Each row was made from one small tree. The marks that hang from a mark follow it in brackets, in alphabetical order. Every link used is in the known rows. Write each row's tree.
(in the rows, 128 means zero)
Known rows:
W[H]: [131 131 144 104 128 120 120 108 124 117 123 137 123 114 120 144 136 134
 115 135 127 147 171 127 101 133 137 139 113 124 121 143]
D[B L W[H[M]]]: [124 109 153  89 143 118 113 110 152 101  72 140 101 138 146 154 151 120
 106 160 128 160 145 115  99 175 130 192 107  89 149 130]
M[H[B[D] F L]]: [137 120 131 152 144 122 127 128  93 124  71 121 118 115 121 146  98  93
 126 127 140 108 130 106  82 121 131 119 130 127 143 112]
M[E H[B L]]: [134 135 143  98 134  96 112 114 123  98  97 107 131  93 136 148  96 121
  89 131 148 116 126 102  88 160 130 122 112 137 133 118]
F[H[B S] V]: [149 131 136 103 183 122 123  98 122 114  84 145 149  97 124 137 154  87
  32 136 133 136 112  77  83 161 143 148 107 154 132 156]
E[M[H]]: [120 145 112 140 146 115 111 133 113 137 123 139 116 115 136 152 109 139
 147 120 133 148 146 129 109 106 134 136 116 116 132 126]
D[B L]: [133 104 116 125 138 118 113 114 149 105  88 135 102 146 143 147 134  81
  87 156 126 147 111 111 115 166 130 162 120 130 135 123]
D[B]: [127 110 128 133 122 118 118 113 144 122 113 134 110 141 126 145 134  93
  99 155 134 143 126 103 116 136 132 141 118 132 132 130]
H[F[V] S]: [134 125 125 126 196 120 122  92  98 128  80 153 120 111 110 139 142  82
  69 136 141 133 118  88 111 135 142 120 128 138 123 146]
F[H[L M W]]: [120 135 161 127 136 111 124 110  91 129  94 126 136 134 108 140 184 124
 113 128 144 138 150  37  90 113 128  80 104 133 145 112]
H[B S W]: [149 123 107 198 134 106 122  92 111 122  97 133 119 115 109 141 143 104
 140 136 143 140 143  54 107 124 137  84 114 126 124 136]
M[H[B S]]: [146 133 101 143 163 113 122  95 126 123  93 131 131  97 139 149 116 109
 129 135 134 136 136 116 105 155 137 118 109 132 133 128]
F[H[B] V]: [143 128 151  96 155 116 114 110 131 113  93 142 141 108 142 137 153  92
  25 135 131 137 117  93  76 147 141 164 108 160 137 148]
E[M[H[B F W]]]: [121 131 129 205 129 101 113 111  83 135  99 148 102 125 127 155 119 121
 149 120 152 139 147  66  88  80 138 108 118 116 150 114]
D[W[H]]: [137 125 151  70 126 111 113 115 133 114 116 141 106 126 128 147 114 126
 124 138 126 144 163 160 100 135 134 155 114 103 119 155]
F[H]: [132 127 138  93 138 120 122 110 116 127 116 136 132 128 128 142 144  97
  78 132 129 144 134 135  95 133 132 136 112 146 127 139]
Q[H[F]]: [131 124 131 110 130 105 115 102  78 137 104 145 111 147 136 137 118 100
 112 142 143 133 128 155 106 112 138  87 131 138 121 133]
H[F S W]: [133 120 117 178 159 115 127  86  76 136  90 145 106 131  92 143 148  94
 137 132 148 138 144  71 116 106 135  68 126 121 124 132]
B[D[L W[H]]]: [147 112 128  77 149 134 112 154 135 107  76 135 102 115 131 147 114 115
 134 137 114 142 155 169 101 147 126 196 118  99 123 158]
Q[H[M]]: [128 136 126 115 126 107 109 105 107 142 105 134 130 131 152 136 148 135
 134 144 141 145 145 118 115 122 137  97 117 129 128 130]
H[B L M W]: [130 127 141 199 109 100 120  98 103 117  87 117 118 132 124 140 155 121
 140 135 151 133 148   4  93 119 137  73 113 125 144 105]
H[B L M]: [129 126 133 171 116 105 123 100 112 111  96 116 122 131 138 140 137 107
 127 136 145 130 132  47  88 139 140  90 117 122 140 104]
B[D[L]]: [146 111  95 131 149 140 114 151 128 124  80 125 109 113 137 141 122  91
 129 135 120 139 134 140 118 142 128 160 127 126 120 138]
D[B W]: [134 106 140 105 113 107 111 119 152 118 104 136  92 154 130 149 110  88
 110 155 134 139 121 135 117 142 131 165 117 110 131 143]
Y[H[B F S]]: [139 123  99 178 140 111 144  88  97 118  91 138 124 108 133 149 126  68
 114 139 153 141 119  97  99 158 148  69 125 117 125 142]
Q[H]: [139 131 122  99 117 104 110 114 108 133 120 137 121 132 148 135 120 121
 116 143 134 137 134 152 115 121 136  99 121 143 115 143]
Q[H[W]]: [140 132 134 123 112 102 107 118  97 139 115 139 119 132 132 135 141 135
 133 140 139 137 150 109 120  95 133  79 117 142 119 141]
D[B W[H]]: [128 113 161  77 119 112 114 116 151 107 105 142 103 141 120 151 124 116
 100 158 129 146 148 138 101 145 131 180 110 100 132 150]
D[B L W]: [138  99 127  92 134 111 109 124 152 101  79 137  82 153 147 150 111  77
 105 160 126 145 105 141 118 172 128 183 119 109 135 136]

Which tree is each row?
[123 137 133 152 167 109 109 117 103 125  87 153 114 108 140 150 110 119
  77 122 144 135 121  82  83 114 144 155 120 133 147 130] => E[M[H[B F[V]]]]
[139 117 129 207 140 103 134  82  67 109  77 134 108 138  92 141 130  82
 126 134 155 119 124  26  93 119 138  49 127 127 132 113] => H[B F L S W]
[116 131 139 139 180 109 128  81  76 115  74 117 125 116  96 144 140 100
 114 135 165 126 121  54 104 156 132  68 125 109 127 113] => H[F L M[E] S]
[162 101  97 125 139 124 110 146 143 109  67 126  92 130 153 145  94  77
 130 143 123 135 119 147 102 153 131 181 126 106 126 149] => H[B[D[L W]]]
[118 135 144 110 140 105 115 107 114 112 100 106 127 111 120 143 138 127
 114 133 154 128 134  66 106 158 130  98 119 120 127 116] => H[L M[E]]
[130 127 144 109 121 100 122 102  65 122  99 138 111 156 127 135 106 101
 114 142 146 116 116 124  98 117 135  70 135 142 123 121] => Q[H[F L]]
[127 141 120 171 127 101 117 126 101 106 107 128 116 125 139 150  91 129
 142 121 138 125 125  84  84 116 136 120 116 125 140 108] => E[M[H[B L]]]
[152 128  93 150 162 134 124 128 125 135  80 124 137  83 125 146 114 108
 146 130 130 129 141 116 104 139 131 134 116 127 131 136] => M[H[B[D] S]]
[127 129 151 167 119  91 113 102 108 110  88 105 126 110 116 143 151 130
 116 135 163 126 143   5  94 135 131  78 110 122 136 112] => H[B L M[E] W]
[137 117 131  86 158 134 112 142 132 119  64 130 110 111 135 146 140 131
 148 137 123 151 163 139 102 152 128 190 114  84 133 144] => B[D[L W[H[M]]]]
[168 119  99 124 132 111 114 131 113 134  71 133 115 121 137 136  93  96
 150 146 135 125 119 152 107 135 134 127 124 114 114 160] => Q[H[B[D[W]] S]]
[137 130 132 128 158 118 126  99  95 134  99 138 135 117  98 141 166 107
 109 128 135 144 144  83 108 123 130  95 107 138 127 144] => F[H[S W]]
[118 125 167 163 130 109 131  79  84 108  86 131 119 136 121 144 144 119
 103 137 151 131 153  53  66 138 142  92 119 112 147 103] => W[H[B F L M]]
[127 134 159 148 116 110 125  95 111 102  99 122 132 119 127 143 143 142
 118 139 140 136 159  50  73 144 141 105 110 116 141 109] => W[H[B L M]]
[140 124  86 173 151 130 109 158 122 121  76 129 111 103 152 153 101 120
 148 121 127 143 130 123  96 129 131 181 120 116 141 123] => E[M[H[B[D[L]]]]]
[155 114 118 112 156 112 120  97 123  84  75 139 103 113 140 150 113 103
 116 146 125 144 133 135  92 188 138 162 112 101 124 149] => D[L W[H[B S]]]
[155 113 122  97 177 138 114 146 135 111  57 136 137  99 144 137 150  82
  31 134 119 133 112 107  78 167 133 202 114 157 138 153] => F[H[B[D[L]]] V]
[140 131 129 124 200 116 120  89 104 122  62 149 132  91 128 146 129  94
  70 131 141 128 121  88  95 150 143 136 117 143 142 135] => M[H[B F[V] S]]
[128 139 141 111 118 102 114 109  92 128  99 127 128 137 143 133 138 135
 134 142 143 130 133  89 103 125 134  71 118 133 129 113] => Q[H[L M]]
[132 130 158 110 165 105 117 105 101 106  68 139 125 108 134 144 115  99
  53 130 142 111 118  74  78 136 141 131 120 148 149 119] => M[H[B F[V] L]]
[117 136 164  78 145 109 120 107 104 114  95 110 146 114 116 142 155 119
  75 130 150 131 129  78  89 157 126 110 107 133 136 119] => F[H[L M[E]]]
[146 134 114 133 138 104 114 104  88 140 101 141 124 123 116 135 146 131
 147 141 142 137 144 101 127 112 134  66 114 138 114 145] => Q[H[S W]]
[136 115 151 162 127 124 134 121  86 111  82 127 116 126 104 142 115 105
 114 132 139 117 151  91  68 122 135 120 128 119 131 125] => W[H[B[D] F L]]
[122 137 164  72 182 106 101 113 105 130  79 136 128  74 109 147 146 129
  58 122 152 125 146  75 108 125 129 138 111 143 138 146] => M[E H[F[V] W]]
[141 118 138  65 146 114 111 119 134  94  96 141  97 124 144 149 115 116
 112 142 118 150 149 165 102 165 133 177 115 103 124 149] => D[L W[H]]
[127 125 137 110 149 101 113  96 106 118  93 124 122  96 137 152 104 103
  84 132 154 126 135 122  92 150 134 128 119 132 139 124] => M[E H[B F]]
[118 142 154 103 173 113 125  89 100 104  93 116 146  89  91 144 155 153
 118 132 152 137 152  60  96 170 131  97 107 109 122 126] => W[H[L M[E] S]]
[149 130  90 168 130 115 137  99 127 113 101 131 135  91 138 147 128  86
 121 140 143 146 123  94 107 170 145  81 112 123 119 150] => Y[H[B S]]
[138 119 138 142 160 111 115  98 113 119  84 145 111 120 133 140 129  76
  49 138 144 129 119  74  87 131 147 142 127 144 133 141] => H[B F[V]]
[134 131 155 102 147 100 104 107  80 138  84 155 118 122 122 132 149 118
  76 138 147 128 135  78 106  93 138  95 122 154 129 148] => Q[H[F[V] W]]
